Each row was made from one walk, in order. Every step used is in the known rows, and no mark comes twice. Write each row's walk.
In the rows, zero is written as 128.
Known rows
P, M, L: [128 146 141 124 132 102 128 170 102 143 128 146 131 131 105  67 136 118
 131 120 139 150 102 149 136 121 121 168 127 125]
P, S, Y, H, E: [122 150 140 115 138 110 119 119  89 133 205 127 124 111 125 132 129 118
 102 126 118 146  72 114 131 140 103 143  83 150]
X, S: [127 124 145 118 150 116 131 120 104 113  97 149 137 131 116  98 126 124
 118 173 123 159 184 128 123 116 116 121 107 120]
H, X: [135 129 132 115 134 128 140 169 127 133 126 147 142 127 144  98 127 127
 138 133 137 127 151 131 131 128 123 117 103 131]
X, H, Y, S, L, M: [146  77 113 149 122  88 119  96 160 108 139 146 126 142 144 141 107 134
 102  91 125 150 147 138 125 122 103 137 101 136]
S, L, M: [123  98 111 136 134  82 112 108 100 119 132 152 127 142 131  68 114 135
 142 107 113 148 146 122 129 123 121 108 195 113]
E, H, X: [127 129 128  99 140 135 123 148 126 141 134 125 127 118 138 148 134 126
 165 100 129 128 182 142 112 142 130 115 112 119]
M, L, S, E: [118 144 135 156 122 158 150 127 127 121  98 141 125 141 111 129 132 129
 123 156 130 131  69 127 146 118 158 123 202 127]
E, H, X, S, Q: [125 131 119 115 166 146 145 107 112 131 127  85 121 120 122 167 133 126
 147 163 138 134 198 150 108 139 123 115 136 133]
E, H, X, S, L: [108 103 138 105 165 150 147 100 131 138 125 110 120 130 133 135 131 117
 142 152 117 170 202 140 112 135 132 113 151 133]
M, L, S, E, H: [109 141 131 139 126 159 134 111 126 127 114 123 109 133 107 164 141 126
 149 126 119 129  93 139 129 133 162 121 208 118]
M, L, S: [133 156 135 153 132 116 133 138 118 110 101 157 130 122 112 150 134 130
 137 134 131 144  71 138 138 135 154 122 171 125]
E, H, X, S: [113 114 141 103 168 135 135 109 117 128 126 116 125 115 130 158 135 116
 157 148 120 162 207 146 105 137 122 118  96 123]
P, S, E: [120 122 137 118 112 148 146 122 112 138 181 158 126 148 113  56 128 123
 140 137 117  96 114 101 140  98 116 145 151 117]
S, Y: [124 125 125 132 128 119 110 160 109 120  85 121 146 121 127 102 133 128
 116 155 125 111  91 108 133 129 122 118 127 132]
E, H: [128 140 129 102 127 116 106 138 118 132 103 128 122 124 120 119 136 125
 157  95 116 118 178 135 112 139 129 122 129 104]
Y, S, E: [133 110 126 136 103 155 144 134 168 118 133 121 128 154 121 128 123 138
  84 162 133 119 163 124 134  91 136 136 145 123]
M, L, S, Y: [122 141 129 163 136 124 126 132 109 104  80 129 141 109 115 177 143 130
 132 163 125 130  13 119 145 144 151 122 177 140]
Q, S, L: [140 125 115 120 109 126 124 187 142 125  66 156 131 147 134  45 116 126
 117 110 137 104 144 112 150 122 142 131 166 127]
S, L: [132 132 128 122 124 121 133 156 128 135  92 143 132 147 129  73 122 129
 121 133 123 127 160 119 136 118 134 117 179 127]
S, E: [122 126 134 120 114 149 134 153 124 136 103 137 131 149 120  54 126 131
 118 141 129 112 159 116 137 107 129 122 154 120]
P, S: [136 135 137 114 122 113 132 130 103 128 184 168 133 128 117  72 128 124
 148 120 115 111 121 114 132 111 113 144 118 112]
E, H, Y, S, L, M: [131  76 100 134 126 100  97  47 161 127 181 109 112 136 152 175 114 139
 144  70 114 128 160 139 105 127 119 125 135 114]
L, S, E: [129 134 137 138 109 156 157 112 136 120 110 134 135 141 125 119 126 135
 119 148 119  90 115 110 136 104 149 108 174 120]
E, H, Y: [135 136 131 107 121 118  98 125 135 157 126 121 126 125 143 123 127 124
 164  79 127  89 159 133 111 146 110 117  72 111]
S, Y, H, X: [123 146 126 132 126 137 125 168 120 143 110 107 135 104 142 149 137 138
 114 142 135 147 133 125 130 148 130 123  68 143]

Which walk is each row?
[142  76 106 151 120  93 116  71 165 122 172 129 126 147 158 130 106 141
 122 104 122 131 135 126 122 112 113 121 129 121]	H, Y, S, L, M
[140 107 117 126 113 134 120  86 191 142 137  90 116 143 148 171 122 130
 126  94 121 113 170 137 112 123 133 127 117 124]	E, H, Y, S, L
[159 130  99 132 115 127 119 106 169 135 147  75 116 130 138 206 125 141
 133 111 144  78 163 145 106 136 124 129 106 125]	E, H, Y, S, Q
[124 112 146 115 161 135 152 127 114 118 128 146 139 122 133 117 127 121
 124 178 133 163 181 134 123 121 116 120  86 135]	H, X, S
[119 139 146 143 120 149 161 123 124 140 137 120 130 139 106 110 136 127
 123 149 136 121  59 134 141 102 150 151 177 127]	P, M, L, S, E
[135 154 116 134 102 122  95 193 123 129  70 126 132 111 129 107 131 135
  98 115 140 109 119 113 143 146 135 137  89 128]	Q, S, Y, H
[131  92 101 130 120  88 105 130 109 114 113 161 126 143 133  38 108 136
 135  89 124 117 122 116 142 123 126 123 184 114]	Q, S, L, M
[118 112 117 100 112 178 133 165 149 143 114 123 120 135 138 100 127 122
 147 103 145  89 160 126 135 133 138 131 128 125]	Q, S, E, H, X
[132 163 128 149 112 131 122 119 124 117 103 104 134 100 129 192 138 144
 107 138 118 116  89 113 125 137 151 113 116 130]	L, S, Y, H
[108 113 133  96 125 173 151 106 128 151 218 125 115 132 129 103 138 119
 174 115 117 103 135 120 124 112 121 144 131 121]	P, S, E, H, X
[116 139 135 143 122 163 130  89 140 153 126 111 112 132 129 174 134 123
 154 103 131 102  76 134 129 142 145 121 142 122]	M, L, S, E, H, Y
[125 126 133 124 130 115 121 129  97 119 166 138 141 118 119  91 138 120
 145 153 110 102  61  99 136 120 113 146 119 130]	P, S, Y
[161 123 136 132 110 116 130 142 180 111 116 151 135 132 141 152 118 129
  95 116 142 129 165 143 126 119 104 148  36 139]	X, H, Y, S
[103  99 134 111 170 141 126  98 110 123 121  89 134 101 130 170 144 118
 148 176 119 147 147 128 110 147 122 117 101 138]	E, H, X, S, Y
[123 142 139 151 137 119 132 130 110 119 118 111 144 107 111 151 145 125
 128 156 130 122   4 124 139 123 146 146 160 140]	P, M, L, S, Y
[117 160 128 164 133 147 139 143 124 126 116 112 129  96 129 215 145 137
 121 150 138 161  45 136 138 160 158 126 118 152]	M, L, S, Y, H, X
[119  99 118 128 135  87 125  75  85 121 214 162 122 142 123  57 116 126
 168 101  99 132 101 113 131 110 111 137 185 110]	P, S, L, M
[172 138 113 146 111 131 140 148 177 115 103 120 132 134 131 169 117 134
  94 127 161  99 149 144 125 120 108 144  75 149]	X, H, Y, S, Q
[123  96 122 119 119 174 146 113 180 127 158  94 117 137 133 188 132 134
 123 137 131 122 188 143 118 113 143 135 137 126]	Y, S, E, H, X
[149 138 143 121 119 112 122 164 138 130  90 168 136 129 138  86 120 121
 124  97 141 115 152 133 132 136  97 132  39 133]	X, H, Y
[122 154 135 123 138 108 108 147  99 129 130 115 131 113 134 140 124 125
  82 130 134 162 109 122 131 151 113 124  85 153]	S, Y, H, E
[133 173 141 115 131 103 119 151 113 142 144 140 124 127 132 121 116 127
  92 105 139 172 170 139 124 146 115 123  88 137]	Y, H, E
[119 173 136 153 145 120 121 119 101 112 126 109 124 105 122 207 133 126
  92 141 135 186  22 133 138 161 144 120 136 159]	M, L, S, Y, H, E
